In the rows, 128 means zero.
Known rows, with every step that occurs:
besu > libo > farur > samu: [127 144 166 191  75 114 188 119 105 113 149 112 113 152 109 115 130 128
 111 208 155 107 159 109 143 143  71 166 157 125 115 142 141  76 133 124
 132 142 127 123 120 114 114 141 156 114 115 124 181 112 163 173 132 108
 142  97]
gezog > dosukes > fabu: [161 148 128 103  56 130 125 115 130 166 171 107 176 172 101  96  91 121
 164 152 161 129 178  88 123 109 140 120 113 150 149 162 178  95 128 137
 120  91 140 111 132 130 130 151 148 127  98 154 111 110 115  88 137  52
 146 104]
gezog > farur: [134 145 124 161  93 143 120  80 128 104 152 146 140 160  89 113 101 127
 105 157 187 127 188  77 121 119  91 167 113 136 166 154 225 105 157 138
 136 100 110  76 121 106 139 118 104 145  99 158 140 106 127 148 158 126
 133 102]
farur > gezog > vige: [151 127 117 143  98 160 104  90 122 140 137 138 159 155 104 109  85 141
 117 167 150 127 219  97 136 131  67 155 108 132 111 134 185  97 158 133
 110 130 111 119 140 102 131 151  97 150  87 113 129  97 103 138  92  90
 143  69]
tuneko > samu > farur > gezog: [120 107 154 129 101 118 138  95 117 125 145 141 141 144  81 141 111 147
  82 159 155 148 190  95 133 159  76 133 136 141 115 142 227  94 126 112
  97 168 157 137 120 111  65 143 126 117  87 136 156 129 112 140  79  43
 170  75]
libo > besu > gezog > vige: [167 118 107 160 112 185 128  81 109 161 115 145 149 145  89  80 107 164
 112 157 158  72 223  85 151 124  70 199 104  95 134 118 163 109 167 135
 135 104 101 102 141 102 153 179 120 155  94 132 131  89 130 123  86 126
  99  59]
libo > besu > gezog > vige > fabu: [163 131 109 163 109 176 145 102 118 152 119 137 161 149  97  91 102 163
 111 174 174  84 172 100 146 132  84 176 125  69 146 103 151  95 141 148
 116  78  93 103 137 120 170 173 128 165  87 135 134  96 138  89 149 117
 128  72]
tuneko > samu > kage: [118  96 153 136  91 146 110  95  85  87 149 149 155 159  87 118  94 155
 105 199 158 149 176  95 104 144 111 145 123 136 135 120 161 100 156  85
 124 196 132  75  83 104  87 172 140 126 122 131 149 156 107 116 115  87
 142  58]
kage > samu > tuneko: [121 147 140 170  47  95 152  86 125 128 148 153 143 130 120 150 115 141
 114 189 157 136 175 125 109 169  76 148 138 127 113 213 147  78 149 104
 132 121 129 103 118  95 160 128 121 135 110 120 131  92 138 114  98 112
 165  80]
samu > farur > gezog > kage: [139 101 121 161 107 100 138 112 104 117 146 154 146 167  76 124 124 170
  80 163 195 144 206 102 145 170 121 138 108 141 120 135 216 104 146 144
  87 132 147 130 138 153 111 129 121 123  76 153 137 123  92 158 129  52
 149 100]
samu > farur > libo > besu > gezog: [165 115 126 152 121 140 179  85 120 128 128 137 114 131  83  93 139 186
  58 153 167  69 192 101 149 157  65 181 127  86 127 138 189  90 134 131
 137 124 130 121 140 127 126 174 146 128  88 147 141 105 154 129  86 100
 104  87]
vige > gezog > kage: [145 117 121 174  99 108 117 133 100 105 151 140 174 164  84  95  98 182
 100 160 184 125 191 103 156 159 130 167 114 122 147 134 169 108 175 146
 109  86 126  81 142 148 165 157 131 142  86 162 127 120  98 129 172  78
 132  87]
vige > gezog > dosukes: [172 128 131 135  76 145 126 136  99 149 151 127 189 147 109 114  68 156
 148 178 157 126 206  76 137 136 114 181 112 125 148 152 166 113 177 139
 125  96 113  86 133 114 162 171 128 144  77 176 137 106 106 108 155  61
 140  89]
vige > fabu: [150 158 133 142  85 140 120 113 133 124 144 123 168 155 104 118  97 152
 108 188 172 119 140 113 127 115  93 155 144 101 146 123 183  80 139 140
 117  95 107  91 123 133 149 150 123 149  92 133 149 115 130  92 172  87
 167  86]
libo > besu > gezog > farur > samu: [141 152 140 196 102 159 188  88 134 110 159 131 109 145  90 112 142 136
  90 178 178 107 190 104 138 180  72 177 119 126 135 164 189  79 131 142
 139 117 150 116 135 122 138 129 150 130  99 144 162 100 170 170 137 124
 116 114]
vige > gezog: [142 147 149 159  96 126 101 121 115 105 145 117 175 140 105  99  78 165
  99 176 146 117 167 102 146 140  76 177 152 111 146 155 166  85 171 129
 129  83 115  69 134 107 148 169 128 149  97 134 138 117 118 104 149  84
 145  62]
kage > gezog: [154 137 144 147  54 121  98 107 126 127 154 116 159 134 104 136  94 143
 108 185 159 127 188  98 118 130  88 163 126 105 142 143 248 102 153 108
 145 138  75  72 102  98 143 143 128 119  89 138 122 104 141 132 112  99
 162  56]
gezog > farur > libo > besu: [150 124 104 117 112 120 188  74 124 100 174 141  96 133  96 107 116 150
  72 140 179  97 209 103 139 152  82 162  94 114 135 148 193 105 148 134
 131 141 102 120 139 104 121 129 124 144  93 156 131  96 143 118 111 123
 124 124]
libo > farur: [119 144 143 152  76 107 143 111 104 131 128 133 145 156 103 114 108 125
 103 157 164 116 155  88 138  93  90 163 149 137 154 125 161 109 169 112
 127 131  95  87 101 100 115 136 129 111 106 146 176 134 132 140 145 119
 155  75]
dosukes > gezog > kage > samu > farur: [129 105 136 170  80 105 159  95  90 160 139 179 156 140  96 140 151 123
 105 189 193  99 171 116 131 165  83 137 107 119 130 155 201  91 131 118
 108 128 138 100 114 133  95 134 116 124 121 140 140  87 124 164 109  61
 166  62]
farur > libo > besu > gezog > kage: [163 103 100 166 112 116 165 113 109 113 145 145 130 158  70  84 131 200
  76 148 197  95 208 101 160 164 126 176  97 109 141 122 179 109 153 148
 121 112 135 117 148 158 162 163 143 126  75 170 128 117 123 144 132  90
 101 108]
kage > samu > farur > libo > besu: [147 112 120 119 100 108 200  73 112 127 165 150 103 119 104 122 136 144
  70 158 177  87 198 119 141 164  65 153 100 108 113 158 187  94 136 121
 121 160 109 134 133 111  94 140 127 136 106 137 140  88 144 119  84  89
 146 103]
samu > kage: [137 127 148 152  97 142 106  87 100  84 137 147 152 160 105 117  99 159
  87 218 165 142 171 105  97 136 100 151 127 124 119 141 168  79 160 103
 123 167 118  77  94 114 101 159 130 131 121 108 143 147 107 127 127  99
 142  65]
vige > gezog > farur > libo: [137 128 125 148  94 118 175 100 129  81 173 124 126 144 111 105  98 140
  75 153 177 122 192 118 136 180  74 139 118 109 133 166 185  82 135 141
 133 127 120  97 142 122 159 140  98 150  84 154 124  96 133 137 160 111
 132 112]
besu > gezog > farur: [145 138 123 184 108 158 135  86 129 110 131 144 131 156  80  94 108 149
  93 151 187 108 187  69 131 138  84 181 123 113 173 145 217  98 146 141
 144  81 123  79 129 113 161 137 117 139  87 161 138 109 141 157 150 131
 107  93]
gezog > kage: [153 124 115 158  88 111 112 115 106 114 155 144 161 173  79 110 112 172
 107 163 192 128 195 102 144 125 137 164 101 144 137 131 196 113 171 144
 114 116 129  93 132 154 149 143 119 127  87 160 137 121  97 143 153  75
 138 100]
libo > farur > gezog: [125 138 143 141  97  97 146 115 129 109 139 128 133 150 102 121  96 144
  77 161 155 151 172  96 138 138  78 139 153 138 136 135 190  87 142 121
 108 140 126 134 120 102  95 129 131 108  78 127 163 141 120 153 112  83
 166  85]
gezog > kage > samu > farur: [130 108 139 175  76 108 158  91  91 158 139 167 154 140  94 145 143 127
 103 188 195 108 177 109 133 165  82 147 111 125 119 166 202  95 140 120
 103 133 130 106 115 136 102 134 109 126 114 138 149  89 111 153 113  59
 170  67]
tuneko > samu > farur: [111  97 156 134  83 134 132  86  91 154 134 154 158 150  70 145 129 131
 108 154 160 112 181  88 130 130  86 154 129 139 125 135 217 120 145  99
 111 171 141  93  99 111  69 154 121 125 116 157 167 117 118 120  94  60
 158  59]
tuneko > samu: [121 114 150 113  69 133 104 107 108 126 166 127 165 157  70 120  91 140
 136 146 146 131 176  83 133 108 103 164 125 153 154 119 195 119 155  94
 134 168 142  83 105 104 111 169 128 120 103 162 163 135 117 111 105  66
 152  73]

Rows:
[159 109 139 154  53 146 163 124  92 150 152 136 159 141 118 140  94 133
 143 208 170 141 213  80 111 164 124 156  96 117 139 136 181 117 158 117
 124 158  92  94  92 102 141 149 145 116  83 170 142 111 133 143 144  97
 143  81] : libo > farur > samu > kage > gezog > dosukes
[142 126 157 175  64 135 129 103 111 100 154 126 142 135 113 147 109 143
  92 227 161 143 191 116 100 185  91 146 120  99 120 147 211  83 141  99
 135 175  94  77  86 101 122 145 149 117 104 117 127 117 148 146 117 114
 151  54] : farur > samu > kage > gezog
[140 100 121 106 106 115 195  75 107 126 164 146 107 128  88 121 132 152
  70 139 168  89 206 108 144 153  79 154 100 114 118 139 191 111 140 117
 118 176 117 129 129 109  84 148 131 135 103 153 143 101 140 102  81  89
 137 103] : tuneko > samu > farur > libo > besu
[148 123 107 126 118 119 190  80 122  94 170 138 101 128  98 100 111 155
  66 139 177  95 207 103 144 165  80 163 100 102 143 149 182 102 152 137
 131 126 101 115 143 100 126 139 129 151  93 158 127  96 146 111 122 124
 120 118] : vige > gezog > farur > libo > besu
[150 115 119 112 113 113 190  72 114 124 159 144 106 127  98 124 132 152
  64 149 171  88 205 114 140 151  72 157 104 109 109 149 192 101 144 125
 120 159 109 132 134 113  90 141 127 137 100 143 141  96 141 109  86  98
 138 107] : samu > farur > libo > besu
[137 145 117 154 103 136 124  90 129 113 150 166 144 160  94 105 114 123
 107 158 176 113 173  94 116 120  88 149 107 122 185 135 223  95 141 135
 144  85 128  62 117  96 121 125 118 138 112 161 124 100 146 165 154 131
 124  92] : dosukes > gezog > farur
[145 117 147 157  67 130 107 102 107 103 145 132 151 135 110 138  93 152
  92 213 164 142 187 102  99 160  99 151 123  95 136 137 220  94 152  95
 137 166  75  65  83  94 126 151 138 120 102 122 118 121 131 132 117 115
 154  46] : samu > kage > gezog
[147 134 110 175 120 156 157  81 127 110 133 153 118 145  77  88 115 160
  87 145 189  95 196  66 137 142  84 189 114 103 179 143 211 106 149 141
 145  82 111  90 133 102 147 136 132 144  92 164 136 106 150 146 138 142
  98 101] : libo > besu > gezog > farur
[161 116 116 180 102 123 126 123 109 119 134 143 156 169  69  89 123 193
  94 159 192 111 192  94 152 145 129 180 115 123 145 126 189 103 160 146
 123  98 141  99 138 162 167 165 135 123  78 164 135 126 110 154 146  82
 111  92] : besu > gezog > kage
[118 159 156 179  61 116 167  87 135 116 150 137 129 146 112 153 133 148
  96 188 144 139 188 136 114 176  83 151 143 137  88 209 149  73 147 119
 127 140 153 115 124 107 145 127 142 133 106 121 145 105 155 117 109 125
 146  99] : farur > samu > tuneko
[155 134 113 142  93 164  96  94 109 164 134 160 176 160 107 101 104 128
 136 172 145  91 201 113 131 101  72 159  97 113 140 112 170  99 159 128
 136 108 116  74 128  95 127 168 107 147 118 126 117  87 128 142 102 112
 128  51] : dosukes > gezog > vige
[153 123 109 151  95 105 114 124 108 125 154 164 167 174  85 102 126 166
 106 165 185 116 181 115 137 131 133 146  96 132 160 113 192 102 152 139
 123 102 146  82 128 145 128 149 136 118 102 162 121 119 117 159 147  78
 130  91] : dosukes > gezog > kage
[164 140 130 109  45 129 126 118 128 170 171 103 175 161 103 105  89 122
 161 155 162 130 187  86 120 130 144 117 106 132 157 159 199 101 124 131
 125  95 120 103 124 119 141 149 155 122  91 158  98 101 127  93 136  65
 149  92] : kage > gezog > dosukes > fabu
[135 104 132 147  73  97 198  95 108 126 166 145 127 139 110 137 139 130
  80 171 189 111 186 139 134 190  74 120 108 117  92 171 192  78 119 127
 111 176 139 127 131 151 125 141  95 128  97 137 139  86 126 151 114  63
 161  98] : gezog > kage > samu > farur > libo
[163 125 106 157 107 171 163 102 122 145 128 132 152 145 100  89 102 163
 104 169 174  81 176 113 148 148  79 165 124  66 135 108 149  90 132 150
 117  93  97 110 143 127 171 173 124 165  81 135 128  90 142  92 148 117
 126  78] : farur > libo > besu > gezog > vige > fabu
[129 120 148 165  83  88 154 124  86 117 114 123 119 157 104  97 100 147
 112 183 157  93 152  72 144  94  78 172 169 105 150 111 144 103 151 119
 136 121  76  97 111  91 117 150 136 120 112 135 165 126 139 155 131 116
 136  76] : besu > libo > farur
[137 123 120 153  98 149 130 100 111 146 128 141 149 155 104 105  88 131
 114 159 153 123 210  91 143 128  71 155 117 125 125 122 164 105 163 129
 106 132 100 120 132  93 122 145 105 141  88 123 143 105 110 145 104 110
 144  64] : libo > farur > gezog > vige
[141 131 120 136  84 123 169  89 132  88 176 128 119 151 109 116 109 129
  79 151 180 128 195 118 125 157  79 137 111 125 124 165 207  85 131 139
 134 151 121 105 135 130 150 130  91 139  87 151 134  96 134 149 147 108
 136 122] : gezog > farur > libo
[130 118 127 176  88 144 132  85 114  91 146 150 130 145  98 125  97 131
  93 182 191 140 199  79 103 162 100 154 105 101 169 145 236 107 150 120
 138 126  80  60  95  87 142 117 117 139 100 154 116 109 136 155 158 149
 131  74] : samu > kage > gezog > farur
[146 130 127 176  80 173 144 107 113 138 138 133 163 147 115 119  99 138
 117 209 171 116 171 118 122 163  89 149 121  71 128 113 158  87 135 135
 112 114  84  92 114 115 161 156 128 159  95 123 129  92 139 104 164 125
 152  59] : farur > samu > kage > gezog > vige > fabu
[109 141 159 195  62  96 196 100 114 114 131 135 110 147 115 145 133 148
  97 195 142 123 178 121 124 169  77 150 163 121  98 191 117  81 142 115
 130 135 136 119 121  94 138 126 150 128 110 122 154 107 164 130 115 142
 135  96] : besu > libo > farur > samu > tuneko
[137 100 119 169 104  80 153 135 100 100 142 140 129 171  85 102 107 178
  88 164 187 138 194  89 153 154 126 148 124 130 138 115 174 106 149 143
 101 120 122 130 138 138 130 135 138 116  75 152 139 134 100 169 141  75
 135 103] : besu > libo > farur > gezog > kage
[156 122 120 156  67 164  98  93 110 158 139 135 170 145 108 119  87 132
 134 177 155 108 223  95 129 126  77 172  97 100 128 126 202 115 171 122
 133 130  68  77 117  90 157 156 102 148  95 130 115  78 123 131 102 123
 139  43] : kage > gezog > vige
[125 158 153 198  89 152 170 103 129  95 171 125 130 147 103 116 119 123
  99 186 171 128 180 113 137 183  75 165 127 133 134 175 179  74 141 142
 132 107 148  97 133 117 142 127 138 142 104 143 156  99 153 161 166 114
 137 104] : vige > gezog > farur > samu
[138  93 127 157  73 173 106  93  88 142 137 146 166 144 101 118  86 134
 132 185 155 119 223  90 121 148  90 160  93  99 132 112 180 123 166 102
 128 165  73  73 100  84 142 167 112 148 105 131 112  96 117 124 101 127
 132  30] : tuneko > samu > kage > gezog > vige
[172 127 122 146 117 138 170  94 128 120 139 127 118 134  86  85 127 190
  64 151 163  77 190 101 151 153  69 186 126  90 134 138 182  85 137 133
 145 120 128 120 144 126 144 178 148 127  82 142 140 113 156 128  90 104
 101  95] : farur > libo > besu > gezog
[149 123 121 162  83 169 126 106 111 138 128 138 172 147 111 116  89 144
 117 200 173 114 174 110 123 146  94 150 120  70 139 104 167  94 143 134
 112 109  74  82 110 110 164 161 118 163  94 126 120  96 127  94 163 122
 152  51] : samu > kage > gezog > vige > fabu
[133 118 123 173  66  84 164 124 108 125 165 151 146 140 107 121 114 134
 116 186 197 143 166 110 142 180  99 139 108 140 144 159 169  84 139 122
 110 124 128 122 127 130 145 130 121 114  93 137 145 107 111 176 125  66
 175  89] : libo > farur > gezog > kage > samu
[131  89 121 152 102 100 144 116 101 118 151 155 147 167  67 126 123 171
  87 152 191 146 208  95 149 170 130 135 106 146 127 127 213 113 144 133
  89 145 155 131 131 148 107 138 128 120  77 163 139 127  92 149 122  49
 148  95] : tuneko > samu > farur > gezog > kage
[143 113 122 151 105 163 121  81 109 155 127 152 156 151  99 122 101 133
 106 167 154 118 222  97 137 141  62 152 109 122 101 135 194 100 154 132
 100 138 116 124 137 104 109 148  96 151  93 117 134  92 102 140  86  87
 144  57] : samu > farur > gezog > vige
